What can hang from each mark:
k714: k591
k32: k591
k591: k10 k236 k265 k353 k982
k265: k591
k391: k313 k591
k431: k591
k10: k591
k982: k591

Each row was made from one small tree. Brackets hold a mark, then the marks that hang from it, in the order of their numbers. Every link used is in the known rows. Write each row's tree.
Known rows:
{k265 {k591 k10 k236 k353}}: [-0.46 -0.17  2.29 -3.17  2.93  0.63 -1.10 -2.15  3.81  3.34 -1.78 -6.36
  1.90 -0.38 -1.39  1.43  0.83 -2.00  4.68 -2.30 -1.37]
{k32 {k591 k10 k236 k353}}: [-0.63  0.78  3.49 -2.37  1.48 -0.47 -1.03 -2.42  2.54  2.74 -0.10 -5.86
  2.50 -1.81 -0.95  0.73  1.00 -0.01  5.67 -2.78 -0.54]
{k10 {k591 k265}}: [-0.72  2.87 -4.44 -1.57 -0.78 -1.12 -0.91 -1.96  2.70  4.97  4.32 -3.62
  2.21 -3.11 -2.29  0.23  1.02 -1.79 -0.61 -1.69 -1.47]
{k982 k591}: [-0.78  2.64 -3.03 -1.69 -0.02 -1.03  0.32 -3.25  5.13  4.09  1.63 -2.52
  2.79 -2.16 -2.29  1.55  1.23 -2.51  1.69 -4.66 -3.35]
{k714 {k591 k353 k982}}: [-1.74  1.34 -0.83 -2.37  0.88  0.10 -0.63 -2.04  3.08  0.36  1.15 -6.55
  4.00 -1.86 -1.74  0.27  1.07 -1.97  1.32 -3.54 -3.51]
{k265 {k591 k10 k236 k353 k982}}: [-0.47 -1.02  3.28 -3.49  3.77  1.81 -2.28 -1.04  3.14  0.94 -3.21 -6.88
  1.59 -0.62 -1.35  1.11 -0.36 -1.25  3.72 -1.29 -0.88]
{k714 k591}: [-1.72  3.18 -2.95 -2.45 -1.29 -1.38  0.17 -3.47  4.38  3.07  3.94 -3.71
  3.69 -1.78 -1.96 -0.13  2.63 -1.76  1.29 -4.90 -4.05]
{k982 {k591 k265}}: [ 1.02  2.73 -3.01 -2.06 -0.23 -1.37 -1.11 -1.65  3.86  2.57  0.98 -2.35
  2.61 -2.80 -2.46  1.98  0.84 -2.54 -0.10 -4.28 -2.64]
{k431 {k591 k10 k265 k353 k982}}: [ 1.89  0.20  1.58 -3.01  3.03 -0.63 -4.24 -0.48  0.28 -1.13 -1.43 -7.96
  1.26 -0.44 -1.50  1.78 -1.25 -1.45  1.55 -1.56 -1.66]
{k714 {k591 k10 k236 k265 k353 k982}}: [ 0.44 -0.17  1.19 -4.88  1.81  0.68 -3.18 -0.28  0.30 -2.93 -2.10 -7.24
  3.69 -1.83 -1.46  0.62  0.96  0.11  1.87 -1.94 -1.02]
{k391 k313 {k591 k265}}: [ 2.31  2.81 -2.47 -1.77 -1.76 -4.14 -1.97 -1.71  2.33  1.61 -2.21 -2.56
  2.14 -1.16 -1.55  1.21 -0.33 -3.40  0.62 -0.49 -3.36]
{k32 {k591 k236 k265 k982}}: [ 0.49  2.51  3.01 -2.37  0.17 -0.89 -2.17 -0.49  0.98 -0.73  0.57 -2.89
  1.59 -2.87 -0.82  0.59  0.91  1.16  1.29 -2.29 -0.64]
{k391 k313 {k591 k10 k236 k265 k353 k982}}: [ 2.50 -0.53  1.63 -3.73  1.34 -1.58 -3.94  0.03 -0.52 -2.83 -7.54 -6.25
  2.17 -0.63 -1.14  1.60 -1.55 -1.64  2.92  1.86 -0.89]
{k431 {k591 k10 k236 k265 k353 k982}}: [ 1.76 -0.13  2.88 -3.81  3.33 -0.64 -3.44 -0.65 -1.12 -2.95 -2.57 -7.71
  1.09  0.22 -1.18  2.03 -0.27 -0.06  3.07 -0.88 -1.04]
{k591 k265 k353}: [-0.46  1.95 -1.55 -1.31  0.43 -1.27 -1.53 -1.13  1.97  2.87  1.50 -5.77
  2.64 -0.96 -1.07  2.25  1.20 -2.55  1.05 -2.10 -2.98]
{k391 {k591 k10 k236 k982}}: [ 0.74  0.58  0.75 -3.97  0.75 -0.46 -2.09 -1.68  1.68 -0.80 -3.37 -3.75
  1.48 -0.50 -1.20  0.72  0.46  0.26  3.21  0.43 -0.98]
{k32 {k591 k236 k982}}: [-1.18  2.45  2.87 -2.11  0.19 -0.49 -0.71 -1.93  2.36  0.67  1.17 -2.75
  1.88 -2.27 -1.03  0.27  1.24  1.08  2.98 -2.70 -1.51]
{k714 {k591 k236 k265 k982}}: [-0.10  2.34 -0.39 -4.20 -0.32 -0.61 -1.78 -0.86  0.92 -2.73  0.54 -3.79
  3.19 -1.96 -1.54  0.35  2.27  0.44  0.20 -2.93 -2.24]
{k265 k591}: [-0.75  2.49 -0.60 -1.55  0.74 -0.70 -0.50 -2.62  6.01  5.44  2.10 -3.18
  1.46 -1.28 -1.96  0.86  1.24 -2.91  1.31 -3.75 -3.48]
{k32 {k591 k10 k236 k353 k982}}: [-0.66  0.06  4.55 -2.74  2.29  0.68 -2.13 -1.15  1.69  0.49 -1.60 -6.25
  2.26 -2.06 -0.79  0.50 -0.01  0.62  4.61 -1.80 -0.17]
{k10 {k591 k236 k265 k353 k982}}: [-1.06  0.74 -0.93 -2.40  1.53  0.34 -1.04 -0.85  0.04  0.33  0.31 -6.11
  2.43 -2.45 -1.67  0.84  0.30 -0.57  1.21  0.12 -0.20]

Which tree is each row?
[ 1.55  1.23 -0.97 -4.15  0.80 -0.43 -2.15 -1.31  2.41  0.89 -1.49 -3.18
  2.32 -2.03 -1.91  2.00  0.97 -0.61  2.25 -2.92 -0.81] => {k982 {k591 k10 k236 k265}}
[-0.52  1.13 -0.55 -1.79  1.22 -0.18 -2.69  0.17  1.28  0.59  0.04 -6.28
  2.25 -1.25 -1.12  2.17  0.15 -1.87 -0.05 -1.13 -2.49] => {k591 k265 k353 k982}
[-0.27 -0.10  1.04 -2.21  2.76  0.56 -1.80 -1.95  5.26  5.19 -0.60 -6.66
  1.97 -1.23 -1.81  1.15 -0.12 -3.30  3.08 -2.78 -2.10] => {k265 {k591 k10 k353}}
[-1.69 -0.45  1.31 -3.39  2.31  1.35 -2.24 -0.95  1.11  0.47 -1.81 -7.07
  2.18  0.23 -0.73  1.74  0.64 -0.18  4.02 -0.26 -1.23] => {k591 k10 k236 k353 k982}
[-0.18  0.25  1.07 -3.27  2.24  1.56 -3.41 -1.02  5.07  3.28 -0.75 -4.98
  1.02 -1.66 -1.92  0.50 -0.78 -1.69  0.94 -2.25 -1.79] => {k265 {k591 k10 k982}}
[ 1.80  2.08 -1.18 -1.23  0.23 -2.75 -1.14 -1.83  2.02  1.26 -1.22 -4.63
  2.65 -1.49 -1.23  1.69  0.17 -3.30  1.31 -1.11 -2.38] => {k391 {k591 k265 k353}}
[-2.66  1.80 -2.07 -2.50  0.25  0.48  0.12 -2.30  1.94  2.51  2.27 -3.85
  1.97 -2.04 -1.93 -0.12  1.41  0.29  1.89 -0.61 -1.05] => {k10 {k591 k236 k982}}
[-0.93  1.85 -2.13 -2.82  0.15  0.07 -1.27 -0.84  0.68  0.76  1.53 -3.89
  1.86 -2.68 -1.91  0.33  0.98  0.40  0.04 -0.20 -0.40] => {k10 {k591 k236 k265 k982}}
[ 1.28  0.18 -0.02 -3.66  2.08 -0.05 -1.93 -1.19  1.81  0.58 -2.80 -5.64
  2.93 -1.95 -1.82  2.35  0.49 -1.49  3.26 -2.68 -0.69] => {k982 {k591 k10 k236 k265 k353}}
[-0.08  1.50 -0.58 -2.85  0.87 -0.30 -2.24 -0.77  1.73 -1.10  0.61 -6.51
  3.93 -2.51 -1.83  0.68  0.66 -1.86 -0.42 -3.14 -2.83] => {k714 {k591 k265 k353 k982}}
[-0.22  0.16 -0.12 -3.30  2.28  0.18 -0.38 -2.63  3.06  1.98 -2.21 -5.66
  3.03 -1.18 -1.77  2.14  0.69 -1.72  4.98 -3.07 -1.49] => {k982 {k591 k10 k236 k353}}
[-1.04  1.64 -2.02 -1.81  0.74 -0.86  0.10 -2.13  0.76  2.65  1.82 -5.65
  2.80 -2.24 -1.70  1.01  1.42 -1.28  2.15 -0.70 -0.79] => {k10 {k591 k236 k265 k353}}
[-0.63  0.23  3.34 -2.04  2.15  0.66 -2.83 -1.07  3.09  2.25 -0.35 -6.64
  2.28 -2.91 -1.32  0.37 -1.12 -0.62  2.99 -2.36 -0.86] => {k32 {k591 k10 k353 k982}}
[-0.44  0.03  2.31 -4.01  2.41  1.57 -2.57 -0.94  3.70  1.37 -2.08 -4.55
  0.96 -0.81 -1.60  0.77  0.37 -0.25  2.62 -1.62 -1.11] => {k265 {k591 k10 k236 k982}}
[ 1.47  0.38 -1.23 -2.83  1.98 -0.10 -2.53 -1.11  3.18  2.31 -1.64 -5.97
  3.00 -2.66 -2.16  2.17 -0.43 -2.88  1.57 -3.16 -1.46] => {k982 {k591 k10 k265 k353}}
[ 0.27  0.71 -0.96 -3.61  0.73  0.64 -4.70  0.52  1.73  1.18  0.03 -4.97
  1.48 -1.31 -1.44  1.40 -0.08 -0.38 -0.38 -0.83 -1.59] => {k591 k10 k265 k982}
[-1.00  1.08 -2.21 -1.48  1.36  0.33 -1.79 -0.71  1.35  2.25  1.56 -6.36
  2.54 -3.28 -2.05  0.59 -0.66 -1.95 -0.70 -0.33 -0.91] => {k10 {k591 k265 k353 k982}}
[ 0.42  2.20  3.10 -1.34  0.59 -1.82 -0.69 -1.54  1.27  0.92  0.62 -4.64
  2.59 -2.51 -0.73  1.35  1.29 -0.42  3.24 -3.05 -0.96] => {k32 {k591 k236 k265 k353}}
[ 0.84  1.82 -1.67 -1.54  1.11 -1.33 -0.90 -1.66  3.29  2.12 -0.40 -4.77
  3.22 -2.60 -2.11  2.40  0.25 -3.37  0.98 -3.90 -2.54] => {k982 {k591 k265 k353}}
[-1.52 -0.32 -0.03 -2.54  2.09  1.19 -2.97 -0.83  2.49  2.09 -0.63 -7.34
  2.12 -0.47 -1.17  1.49 -0.19 -1.35  2.40 -0.95 -2.07] => {k591 k10 k353 k982}
[-0.50  1.00  0.92 -2.47  1.43 -0.06 -1.95 -0.04 -0.13 -1.39 -1.14 -5.99
  2.20 -0.35 -0.74  2.29  1.12 -0.40  1.66 -0.53 -1.79] => {k591 k236 k265 k353 k982}
[ 0.43  0.74 -1.07 -3.67  0.93 -0.57 -2.71 -1.30  2.51  1.43  0.63 -7.11
  3.94 -2.20 -1.84  0.54  1.01 -1.91  1.25 -3.44 -2.20] => {k714 {k591 k10 k265 k353}}
[-1.01  1.58  1.86 -2.69  1.53  0.60 -0.84 -1.64  3.73  1.20 -0.52 -3.45
  1.23 -0.80 -1.58  0.91  1.05 -0.84  1.87 -2.21 -2.03] => {k265 {k591 k236 k982}}
